Each row was made from one small tree. The marks that hang from a mark follow it in brackets, in the order of their numbers. Every link used is in the known rows. Write each row's tree.
Known rows:
Q707{Q33{Q491{Q402}}}: [ -5 -12   1   4   1   3  -6  -6  -3  -5   7  -8   2   6   2  -6   1  17
   6 -10  -2 -29   0  10   1   6  -2   1   6  -4]
Q491{Q33{Q707} Q402{Q319}}: [ -6   0  24 -11  10   0  -1 -11  -7  -7  -8   6  -3  13   2  -2  28   6
   9   0  10   0  -5   1   1   6   7  -7   4  -6]
Q707{Q33{Q194}}: [ -9 -24  -3   4  -5  10 -25   2  -9  10   4  -7   7   3   1  -4  -4  23
  16  -8   2 -19  -9   7   2  15   2  -3   1   2]
Q405{Q319 Q491{Q33{Q194 Q707} Q402}}: [ -9   9  15 -18  11  -2   6   0  19  15  -9  -1  -5   5  -4  -3 -15   4
  11  -9  18 -10  17   1   1  18   7  -2   1 -16]
Q707{Q33{Q491{Q402 Q405}} Q705}: [-24 -11 -10  14   3  -1   5 -19  -2 -32  -2  -3   5   8  -5  -1  -4  16
   6 -10 -10 -44  12   2   2   8   2   6  -1 -17]
Q319{Q402 Q405{Q491{Q33{Q194}}}}: [-29  -6  14 -12  -1  -1 -15  -7   5   4   7 -19   6   8 -14  -8  -2   7
   6   1  21   0   5   2 -15   8  22   1   4 -14]
Q33{Q491{Q405}}: [  2 -12  -7  -3   1   1 -10   9   0  -6  14 -22  14   9   2  -8   4  10
   4   0   4 -25 -23  -4  -2   3   3   4   2   1]
Q405{Q319{Q402{Q491{Q33}}}}: [ 13   3  15  -8  -4  -2 -20  -8   2  -5  -4 -18   2   5 -11 -10  14  15
   1  -7  18   2 -21 -10 -10   4  15   0   0  12]
Q319{Q405}: [  0 -21  17   0  -1   4 -28   2 -22  -8  10 -32  15   7  -8  -2 -10   9
  12   6  12  -5 -24   3 -14   7  14   3   2   7]
Q491{Q402{Q319} Q405}: [  5  -1  15  -2   3   2 -27   6  -8 -19  -2 -16   6  11  -1 -10  22   4
  13  12  12 -15 -22  -2   2  12   4  -7  -8 -12]
Q405{Q491}: [ 10  -9   2  -3  -6   0 -32  13   1  28   6 -20   6   2  -1  -6 -14  10
   1   2  17  -8 -20   4 -11   4   5   2   1   6]
Q444{Q783{Q405}}: [ -4  -9  15   2  -2   9 -12  -5 -26  30  16 -28  13  15   1  -1   7   7
  12  12   7  -1 -33  -7 -10  14  11   1   6  11]
Q319{Q402}: [-14 -16  12   0  -7   0 -31   3  -7  13   4 -17   7   4  -9 -12   6  18
  -1  -3  16  -4 -31   1 -14   2  13   3   0   5]
Q402{Q319{Q405}}: [  1  -8  22  -4  -3   5 -26  -1 -25  -6   5 -27  11   9  -4  -3  14  13
  16  11  14   3 -30  -6 -15   0  17  -2  -4  15]
Q783{Q405{Q319 Q491{Q402}} Q444}: [-15   4  20  -6   4   0 -25  -6  -7  44  13 -18   9   9   0  -6 -36  10
  18  10  18  -6   8  -9 -14  14   8  -1   3   5]
Q444{Q783{Q405{Q319 Q491{Q33}}}}: [  8   6  15  -5   2   5  -1 -13 -12  30   9 -28   7  14  -5   0   3   1
  11   9  14   1 -14 -11 -10  18  15   0   6   4]
Q190{Q491{Q33{Q194 Q707} Q402}}: [ -8   2  21 -22   9  11   2   8  12  15   1  14   6  13   2  -8  12   9
  15  -4   0  -7  -3   6   6   2  -2   0   8 -15]
Q194{Q33{Q491 Q707{Q705}}}: [-25 -10 -13   6   6  -2  -4 -16  -3   5  -1   3   9  12   5  -5  -8  14
  -7 -12 -10 -18 -12   7  -4  -2  10  11   0  24]
Q190{Q491{Q33 Q402 Q405{Q319}}}: [ 33  10  19 -14  10   7 -10   2  10 -17  -3  -8   9  11 -10 -11  17   1
  14   4   5 -12  -9  -1   6   9   0  -2   1 -19]
Q491{Q33{Q707{Q705}} Q402{Q319} Q405}: [-14   2  11  -5  13  -2   4 -22  -3 -36 -14   5   1  16  -4  -1  31   0
  11   5   4 -15   4  -6   5  13  10  -5  -2 -21]
Q707{Q33{Q194 Q491} Q705}: [-40 -19 -15  10  -1   4  10  -9  -1  -2   1   5   8   7   1   2 -15  28
  12 -18 -11 -38   8  -1   0   3   4   7   0  -3]
Q707{Q705}: [-11 -22   1  13  -4   0 -19   1 -17  -1  -4 -10  12   5  -7   0 -15  19
   3  -6   3 -19 -25  -4 -10   0   8   8  -3   9]
Q190{Q491}: [ 21  -5  14  -9  -3  12 -27  16  -3  21   8 -12  15   7  -1 -10   5  15
  10   3   3  -4 -35   2  -8  -6   0   5   3  10]
Q194{Q33{Q491{Q402} Q707{Q705}}}: [-32  -5  -6   6  10  -4   1 -14   1   0  -4   9   5  13   5  -6  -9  10
  -7 -13 -10 -22  -3  12  -1   0   7  10   0  13]
Q707{Q33{Q491} Q705}: [-20 -17 -12  14  -2   0   2 -17  -9 -12   0  -4   7   6  -3   2  -9  24
   4 -14 -10 -35   1   0  -5  -1   5   9   2   3]
Q33{Q194 Q491 Q707}: [-50 -14  -2 -16   5   6  17  13   9  29  13   2   9  10  13  -3  -8  20
  12 -14   0 -20  -8  -1  -1   1   4   7   5   5]
Q783{Q405}: [ -2 -20   7  -6   0   2 -31   7 -23  22  14 -24  15  11   2  -1 -18  13
  12   8  11  -5 -23  -3 -10   9  11   0   7   5]
Q319{Q402 Q405{Q491{Q33}}}: [-17  -5  16  -9  -2  -3 -19 -13   0  -2   6 -24   5   7 -17  -8   1   5
   2   3  22   2   0   3 -19   6  23   2   5 -10]
Q190{Q491{Q33{Q707}}}: [ 17  -2  14 -17   4  10 -10   0   2  13   4   0  10  11  -1  -6  17  11
  10   0   1   1 -19   1  -3  -4   3   3  10   5]
Q190{Q491{Q33{Q194} Q402{Q319} Q405}}: [ 10  11  16 -19   7  12  -8   8  11  -7   0   5   9  16  -1 -11  32   5
  21   7   2  -9 -10  -3   9   5   0  -8   0 -21]
Q444{Q783{Q405{Q491{Q33 Q402}}}}: [ -5   3  17  -3   2   4  -4  -9 -11  30  13 -20   6  17   0  -1   7  -1
   8  11  10  -2 -10  -3  -6  17   9  -2   9  -6]
Q33{Q491}: [ -2 -14   0  -3  -1   1  -6  12  -3  12  14 -16  12   7   4  -5  -3  16
   2  -6   4 -19 -25  -1  -7  -4   3   6   5  12]

Write each row's tree:
[-16  -3 -15   5  11  -3  -2 -20   1 -13  -5  -4   9  12   0  -6  -6   9
  -2  -9  -8 -23  -7   1  -1   7  13  10  -5  16] | Q194{Q33{Q491{Q405{Q319}} Q707{Q705}}}
[ 35   9   1 -12  -8   3 -29 -11  -5 -26   0 -14   5  17   3  -6  54   9
   9  13  10   5 -27 -16   0   2   8 -12  -1  15] | Q402{Q319 Q491{Q33 Q405}}
[-72  -7  -5  -8  13   1  30   2  15  -5   2  11   7  15   7  -2 -11  12
  14 -13  -8 -40  13  -3   6   7   3   9  -2 -23] | Q33{Q194 Q491{Q402 Q405} Q707{Q705}}
[ 10  -3  -7  -7  -2   1 -18 -18   0 -28  -1  -6   5  15  -1  -1  27   7
   3   3   3  -8 -12  -9   1   5   6  -1   4   7] | Q402{Q491{Q33{Q707{Q705}} Q405}}
[ -9  -1  12  -6   0   2 -29  -7 -11  49  16 -24  13   8   0  -4 -35  14
  19  11  19  -2   0 -13 -18  12  11   1   3  15] | Q783{Q405{Q319 Q491} Q444}
[ -7  -4  17 -10  -6  -1 -24 -17  -6 -22   8 -22   5  12 -13  -8  23   9
   2   3  16   7 -12  -2 -16   1  20   0   6   4] | Q319{Q402{Q491{Q33}} Q405}
[-23 -18  -8  -6   9   4   1 -12   2 -18  -5   3  10  13  -4   1   8   7
  14  -3   2 -20   1  -7   8  17   9   0   0 -15] | Q491{Q33{Q194 Q707{Q705}} Q405}
[-28 -20   1  -6   6   3   5  -7  -3   4  -5  10   7  11  -1   4  -1  14
  11 -11   3 -12  -2  -3   2   8   9   1   4  -2] | Q491{Q33{Q194 Q707{Q705}}}
[ 15  -8  -1 -11  -8   5 -24   6   2   1   6  -3   6  13   5  -4  19  15
   6  -3   8  -1 -20  -5   3   3   2  -7   5  14] | Q402{Q491{Q33{Q194}}}
[-17  -8   7  -4  -3   4 -37  -4 -15  53  22 -18  15  11   5  -5 -29  13
  15  15  15  -2  -4  -8 -17   8   8  -1   7  15] | Q783{Q405{Q491} Q444}
[-23  -8  -8  -3   1   5   0  -7   9  -7   6 -11   6   6  -2  -9   3  21
  15 -11   1 -31   5  -2   3  15   7   1  -1 -11] | Q707{Q33{Q194 Q491{Q405{Q319{Q402}}}}}
[-15   4  16  -9   2   1 -24 -12 -10  40  15  -6   8  16   5  -4  -9   8
  16  15  16   1   9  -9 -11   9   8  -8   8   2] | Q783{Q405{Q491{Q33 Q402{Q319}}} Q444}
[-15 -15  -8  10   4   0 -25 -16 -13   4  -8   1   8  10   0  -4  -8  13
  -4  -7  -4  -9 -19  10  -5   5  12   7  -4  25] | Q194{Q33{Q707{Q705}}}
[-31  -9  -2  -9   7   4   6  22  14   0  12  -5  10  12   7 -10  -6  10
  14  -6   2 -35  -4   0   9  10  -3   0  -1 -21] | Q33{Q194 Q491{Q402 Q405}}
[-18  -5  -2  -1   9  -2  -8  -7   2   7   2   3   4  13   9 -10  -2   8
  -6  -9  -5 -15 -10  15   1   3   5   5   2  16] | Q194{Q33{Q491{Q402} Q707}}
[ 11   2  -2 -17   1   5 -13  -9  10 -18  -1  -9   5  13   1  -4  23   8
  12  -1   9  -5  -8 -12   6  14   7  -5   1   5] | Q402{Q491{Q33{Q194 Q707} Q405{Q319}}}
[-31  -5  16 -16  -3   2 -12 -17   1 -13   7 -12   4  14  -8  -7  21  11
   7  -1  13   7  -4  -2 -13   3  21   0   6   1] | Q319{Q402{Q491{Q33{Q194 Q707}}} Q405}
[-33 -10   3  -6  15   1   8  -9   7 -26  -9  12   4  15  -3  -1   6   2
  14  -4   2 -26  14   0  13  20   4  -3   0 -33] | Q491{Q33{Q194 Q707{Q705}} Q402 Q405}
[ -6  -2   3 -11  -5  -1 -24 -16   6 -13   2 -11   2  12  -6 -11  36  10
  -2   1  13   1 -16  -5  -7   5  13  -2   4   2] | Q319{Q402{Q491{Q33{Q707} Q405}}}
[-16  -6  18  -7  -9   0 -31  -9  -8 -13  11 -28   6  10 -11 -10  14  13
   3   4  15   5 -20  -1 -20  -1  20   3   2   9] | Q319{Q402{Q491} Q405}
[-23   1   9 -12  15  -2  15  -4  11 -11   3 -12   3  10   3  -6  -1   5
   9  -6   3 -27   0  -2   0   9   4   7   1 -11] | Q33{Q491{Q402 Q405{Q319}} Q707}
[-11  -7   0 -15   1   2  -9   4  11  28   2  -1   3   7   2  -2  -6   9
   6  -4  14  -5   1   2  -2  10   6  -2   6  -3] | Q405{Q491{Q33{Q194 Q707}}}
[ -9   2  -4  -3  14  -2  -6 -12   6 -10  -2  -5   5  13   4 -12   1   3
  -1  -6  -3 -20  -5   9   4  12   7   5  -3   8] | Q194{Q33{Q491{Q402 Q405{Q319}} Q707}}
[ 27   3   8 -18   6  13  -9   7  11  -3   1  -8  15  11  -7 -10  14   8
  20   2   4 -10 -14  -8   6  10   3  -2   0 -10] | Q190{Q491{Q33{Q194} Q405{Q319}}}
[-10  -7  -2 -11  -4   3  -8  -7   3  -3   0   6   4  14   4   1  16  16
   6  -7   2  -5  -9  -7   0   1   6  -1   5  13] | Q402{Q491{Q33{Q194 Q707{Q705}}}}
[ 31   1   0  -6  -7   3 -35   1  -1 -17   3 -28   8   9  -2  -8  15  10
   7   5  11  -8 -30 -10  -3   9   5  -2  -4  15] | Q402{Q491{Q405{Q319}}}
[ -6  -4  29  -3   2   2 -19   4 -17 -10   1 -17   5   9  -3  -6   8   8
  14   7  13  -6 -18   3  -8   5  10  -4  -4  -3] | Q491{Q402{Q319{Q405}}}
[-66 -15  -6  -8   6   3  27   4   7  19   5  10   9  11   9   2 -17  23
  11 -18  -7 -29   0  -6  -3  -3   7  12   2   2] | Q33{Q194 Q491 Q707{Q705}}
[ -8 -18   4  -1   5   0  -2 -16 -10  -6  -6   1   6   9  -5   4   4  11
   3  -7   4  -8  -8  -2  -4   4  11   4   6   4] | Q491{Q33{Q707{Q705}}}
[  8  -7   7  -1   1   1 -28  -1  -3 -14  -2 -30  10   4 -14 -12   5   9
   8   2  17 -13 -25  -8  -6  16  14   1  -7  -4] | Q491{Q405{Q319{Q402}}}
[ 21   9  17  -9   6  -5  -9   0  12   5  -8 -13  -2   3 -10  -5 -12   2
   4  -5  21  -9   6   0  -2  14   6  -3   0 -12] | Q405{Q319 Q491{Q33 Q402}}
[ 12  14  20 -20  10   9  -5  -6   7 -11  -2   2   6  16  -1  -9  39   2
  16   9   2  -4  -9  -2   4   2   2  -4   3 -16] | Q190{Q491{Q33{Q707} Q402{Q319} Q405}}
[ 23   2  22 -13   5   8 -13   8   4   4   2   1   8  11  -4  -9  16   7
   9   0   3  -5 -14   6   2  -1  -3  -1   8 -10] | Q190{Q491{Q33 Q402}}
[-15  -1  -9  -3   9  -3  -9 -17   6  -4   0 -10   7  11   0 -13   6   8
  -4  -7   0 -14 -11   4  -3   8  15   7  -2  15] | Q194{Q33{Q491{Q405{Q319{Q402}}} Q707}}
[-14  -4  25 -12   8   4  -1   1  -6 -13  -2   1   4  14  -2  -3  17   6
  19   2  12  -5   0   0   4  11  10 -11   0 -16] | Q491{Q33{Q194} Q402{Q319{Q405}}}
[ 41   4  11 -14   6  10 -16  -1   5 -11   0 -15  14  10 -10  -9  19   5
  15   5   5  -7 -19  -7   2   6   4   0   2  -6] | Q190{Q491{Q33 Q405{Q319}}}
[-21   7  11 -20   4  -2   2  -8  21  23  -7  -5  -3   3 -10  -7  -6  10
   6 -11  22  -2  10  -5  -9  13  18   1   1  -9] | Q405{Q319{Q402} Q491{Q33{Q194 Q707}}}
[  2  11  32 -21  10   9   0  -7   0  -3   0   2   5  15  -2  -6  28   5
  17   6   3   4  -6   2  -4  -3   7  -1   7  -8] | Q190{Q491{Q33{Q707} Q402{Q319{Q405}}}}
[-24   2   6  -4  11  -1  -5 -14  -4  -3   3  -2   4  15   7  -8   7   6
   1  -3  -4  -8  -6  12  -4   2  12   4   0  16] | Q194{Q33{Q491{Q402{Q319{Q405}}} Q707}}
